Every row comes from one small tree of marks. The marks that hang from a mark follow it in brackets, in the order of their numbers. Every link used is in the known rows. Which tree was each row made from?
Known rows
j_142{j_122 j_420}: [ 0.32 -0.08  0.26 -0.11 -0.13 -0.40  0.25  0.21  0.05  0.18 -0.12 -0.21
  0.51 -0.25 -0.01 -0.23  0.08 -0.21 -0.22 -0.49 -0.24  0.00]
j_6{j_156{j_122{j_142{j_420}} j_344} j_936}: [ 0.36  0.43 -0.23  0.28  0.47 -0.28 -0.02 -0.22  0.00  0.21  0.10 -0.32
  0.02 -0.05 -0.21 -0.33 -0.11  0.07  0.14  0.11 -0.09 -0.05]
j_122{j_142}: [ 0.32  0.10  0.18  0.22 -0.18 -0.12  0.36  0.22  0.10  0.18 -0.07  0.48
  0.07 -0.08 -0.06  0.34  0.49 -0.10 -0.22 -0.63 -0.13  0.17]
j_759{j_156{j_6 j_122{j_142} j_344} j_439}: [-0.51  0.05  0.03  0.46 -0.04 -0.16 -0.40 -0.09  0.10 -0.07 -0.17  0.06
  0.18  0.10 -0.09  0.02 -0.21  0.20  0.18  0.53  0.02 -0.08]
j_6{j_156{j_122}}: [ 0.35  0.26  0.06 -0.20  0.11  0.25  0.30  0.00 -0.15  0.06  0.13 -0.02
 -0.28 -0.31  0.09  0.02  0.31 -0.03 -0.24 -0.46  0.09 -0.06]
j_156{j_6{j_936} j_122{j_142{j_420}} j_344}: [-0.03  0.00 -0.14  0.34  0.16 -0.28 -0.25 -0.05  0.18  0.18  0.12 -0.23
 -0.11  0.09 -0.25 -0.11 -0.25  0.13  0.26  0.40 -0.27 -0.25]
j_6{j_156{j_344} j_936}: [ 0.62  0.06 -0.26 -0.31  0.19 -0.10  0.27 -0.09 -0.24  0.07  0.01 -0.13
 -0.09  0.04  0.21 -0.10  0.18  0.09 -0.19 -0.23  0.05  0.12]
j_420{j_142{j_122}}: [ 0.19 -0.11  0.15 -0.04 -0.28  0.03  0.33  0.04  0.00  0.30 -0.03 -0.06
  0.18 -0.13  0.04  0.26  0.15 -0.60 -0.30 -0.69  0.01  0.17]
j_759{j_156}: [ 0.30 -0.13  0.19 -0.17 -0.19  0.11  0.33  0.14 -0.03 -0.09 -0.24  0.27
  0.26  0.03  0.09  0.09  0.23  0.01 -0.25 -0.73 -0.16  0.22]
j_344{j_156{j_6{j_936} j_122{j_142}}}: [-0.02  0.09 -0.19 -0.04  0.13  0.26  0.01  0.09 -0.03 -0.05  0.13 -0.04
 -0.13 -0.13 -0.09  0.06 -0.13 -0.09  0.07 -0.05  0.16  0.26]
j_122{j_142{j_420}}: [ 0.41  0.01  0.23  0.37 -0.06 -0.39  0.24  0.22  0.19  0.14 -0.19  0.22
  0.42 -0.13 -0.22  0.09  0.36 -0.06 -0.15 -0.42 -0.30  0.11]
j_439{j_759{j_156{j_6{j_936} j_122{j_142}}}}: [-0.13  0.07 -0.02 -0.16  0.18  0.26 -0.07 -0.13 -0.03 -0.11  0.26  0.26
 -0.16 -0.10 -0.12 -0.01 -0.08 -0.42  0.21  0.20  0.06  0.02]
j_759{j_156{j_6{j_936} j_122{j_142} j_344} j_439}: [-0.41  0.11 -0.21  0.24  0.20 -0.01 -0.47 -0.13  0.08 -0.02 -0.08 -0.11
  0.04  0.05 -0.06 -0.12 -0.38  0.23  0.23  0.59  0.12 -0.01]
j_439{j_759{j_156}}: [ 0.23 -0.04  0.27 -0.26 -0.16  0.00  0.36  0.05 -0.13 -0.19 -0.09  0.31
  0.30  0.03  0.13  0.11  0.39 -0.33 -0.25 -0.44  0.20  0.19]
j_344{j_156{j_6{j_936} j_122{j_142{j_420}}}}: [ 0.07  0.03 -0.16  0.13  0.28 -0.03 -0.10  0.14  0.04 -0.10  0.05 -0.30
  0.24 -0.17 -0.27 -0.17 -0.30 -0.05  0.13  0.11  0.03  0.20]
j_156{j_6 j_122 j_344}: [-0.19 -0.21  0.05  0.05 -0.31 -0.01  0.01  0.03  0.07  0.11  0.15 -0.07
 -0.46  0.15  0.07  0.19  0.07  0.20  0.01  0.09 -0.14 -0.27]
j_439{j_759{j_156{j_6 j_122{j_142{j_420}}}}}: [-0.15 -0.05  0.24  0.26  0.09 -0.16 -0.13 -0.07  0.08 -0.18  0.09  0.17
  0.29 -0.08 -0.29 -0.11 -0.07 -0.34  0.21  0.26 -0.21 -0.12]
j_142{j_122}: [ 0.28 -0.03  0.21 -0.26 -0.29 -0.09  0.37  0.21  0.00  0.20 -0.05  0.02
  0.18 -0.19  0.13  0.01  0.24 -0.28 -0.28 -0.66 -0.04  0.11]

Which tree is each row?
[ 0.09 -0.17 -0.09 -0.37  0.04  0.40  0.03  0.14  0.00  0.08  0.23 -0.09
 -0.53 -0.22  0.07  0.10  0.00  0.05 -0.03 -0.08 -0.09 -0.17] -> j_156{j_6{j_936} j_122}
[ 0.06 -0.08 -0.20 -0.37  0.07  0.37  0.09  0.20 -0.17 -0.16  0.15 -0.31
 -0.20 -0.15  0.07  0.01 -0.18  0.02 -0.06 -0.10  0.27  0.19] -> j_344{j_156{j_6{j_936} j_122}}
[-0.05 -0.16 -0.19 -0.19 -0.05  0.14 -0.04 -0.01  0.03  0.15  0.21 -0.23
 -0.53  0.12  0.07  0.04 -0.09  0.21  0.06  0.15 -0.04 -0.23] -> j_156{j_6{j_936} j_122 j_344}
[-0.19  0.34  0.07  0.46 -0.13 -0.05  0.05 -0.08  0.16  0.15 -0.07  0.12
 -0.01  0.32 -0.15  0.02  0.02  0.10  0.11 -0.24 -0.11  0.04] -> j_759{j_156{j_122{j_142} j_344}}
[-0.31  0.29  0.07  0.19 -0.09 -0.05 -0.17 -0.05  0.02 -0.01 -0.29 -0.24
  0.23  0.08  0.08 -0.09 -0.01  0.38 -0.08  0.11  0.37  0.00] -> j_759{j_156{j_122 j_344} j_439}
[-0.18 -0.18  0.21 -0.27 -0.12  0.24  0.05 -0.03 -0.11 -0.22  0.18  0.21
 -0.10 -0.05  0.04  0.08  0.05 -0.28  0.02  0.05  0.05 -0.15] -> j_439{j_759{j_156{j_6 j_122}}}
[-0.15 -0.25  0.13 -0.16 -0.14  0.33  0.02  0.05  0.01 -0.14  0.03  0.09
 -0.21 -0.03  0.01  0.07 -0.09  0.05  0.03 -0.23 -0.24 -0.10] -> j_759{j_156{j_6 j_122}}
[-0.22 -0.04  0.01  0.40 -0.22 -0.15 -0.04 -0.02  0.15  0.21  0.16  0.18
 -0.44  0.20 -0.07  0.25  0.09  0.10  0.14  0.14 -0.24 -0.20] -> j_156{j_6 j_122{j_142} j_344}
[-0.38  0.47  0.06  0.51 -0.01 -0.19 -0.22 -0.09  0.13  0.07 -0.27 -0.03
  0.28  0.14 -0.12 -0.03 -0.03  0.25  0.03  0.18  0.32  0.07] -> j_759{j_156{j_122{j_142} j_344} j_439}
[ 0.15  0.43 -0.05  0.34  0.07 -0.13  0.17 -0.19 -0.04  0.22  0.12  0.07
 -0.26  0.06 -0.06  0.03  0.21  0.04  0.01 -0.12 -0.01 -0.04] -> j_6{j_156{j_122{j_142} j_344}}
[ 0.25 -0.44 -0.16 -0.25 -0.12 -0.12  0.09  0.09 -0.05  0.08  0.04  0.00
 -0.25  0.17  0.18  0.13  0.05  0.17 -0.04  0.02 -0.17 -0.05] -> j_156{j_6{j_936} j_344}
[-0.10  0.04 -0.18  0.18  0.01  0.00 -0.10 -0.05  0.10  0.21  0.22  0.02
 -0.49  0.15 -0.10  0.11 -0.09  0.13  0.17  0.25 -0.13 -0.14] -> j_156{j_6{j_936} j_122{j_142} j_344}
[ 0.31  0.48 -0.27  0.11  0.35  0.03  0.10 -0.23 -0.07  0.24  0.21 -0.09
 -0.32 -0.01 -0.07 -0.10  0.03  0.02  0.04 -0.04  0.06  0.01] -> j_6{j_156{j_122{j_142} j_344} j_936}
[-0.34 -0.07 -0.22 -0.13  0.14  0.13 -0.39 -0.10 -0.03 -0.13 -0.12 -0.34
 -0.02  0.03  0.10 -0.20 -0.38  0.36  0.12  0.56  0.21 -0.11] -> j_759{j_156{j_6{j_936} j_122 j_344} j_439}
[-0.06 -0.14 -0.02 -0.49  0.11  0.41 -0.04 -0.07 -0.13 -0.20  0.24  0.01
 -0.19 -0.09  0.03 -0.07 -0.10 -0.25  0.06  0.15  0.14 -0.07] -> j_439{j_759{j_156{j_6{j_936} j_122}}}
[ 0.09 -0.33 -0.10 -0.39  0.14  0.16 -0.17  0.12 -0.11 -0.25 -0.27  0.02
  0.32 -0.26  0.19 -0.05 -0.14  0.11 -0.10  0.14  0.05  0.13] -> j_759{j_156{j_6{j_936}} j_439}
[-0.26  0.06 -0.12  0.06  0.11  0.00 -0.16 -0.26  0.00 -0.05  0.25  0.13
 -0.16  0.27 -0.08 -0.07 -0.18 -0.23  0.30  0.43  0.02 -0.08] -> j_439{j_759{j_156{j_6{j_936} j_122{j_142} j_344}}}
[-0.33 -0.14  0.10 -0.07 -0.20 -0.02 -0.07 -0.15 -0.08 -0.14  0.15  0.05
 -0.16  0.28  0.08  0.02 -0.06 -0.10  0.14  0.32  0.04 -0.18] -> j_439{j_759{j_156{j_6 j_122 j_344}}}
[-0.18  0.26  0.17 -0.01 -0.01  0.23 -0.10  0.09  0.01 -0.08 -0.26 -0.13
  0.27 -0.27  0.06 -0.05  0.09  0.17 -0.23 -0.18  0.32  0.05] -> j_759{j_156{j_122} j_439}
[-0.05 -0.43  0.12 -0.14 -0.27 -0.22  0.11 -0.09 -0.14 -0.22 -0.02  0.27
  0.11  0.37  0.20  0.11  0.09 -0.15  0.03  0.19 -0.03  0.02] -> j_439{j_759{j_156{j_6 j_344}}}
[-0.16  0.06 -0.08  0.18  0.44 -0.02 -0.48  0.02  0.14 -0.13 -0.18 -0.21
  0.44 -0.33 -0.23 -0.29 -0.43  0.12  0.19  0.51 -0.05 -0.03] -> j_759{j_156{j_6{j_936} j_122{j_142{j_420}}} j_439}
[ 0.12 -0.40 -0.11 -0.36 -0.04 -0.06  0.03 -0.14 -0.15 -0.19  0.06  0.10
  0.03  0.31  0.19 -0.05 -0.04 -0.14  0.09  0.27  0.02  0.06] -> j_439{j_759{j_156{j_6{j_936} j_344}}}
[-0.07  0.00  0.09  0.12 -0.15 -0.23 -0.02  0.04 -0.03 -0.09 -0.46 -0.06
  0.52  0.14  0.17 -0.01  0.11  0.32 -0.19 -0.03  0.23  0.19] -> j_759{j_156{j_344} j_439}
[-0.05 -0.40  0.13 -0.16 -0.08  0.01 -0.12  0.15 -0.09 -0.29 -0.36  0.19
  0.35 -0.21  0.18  0.10  0.04  0.11 -0.16  0.04 -0.03  0.11] -> j_759{j_156{j_6} j_439}
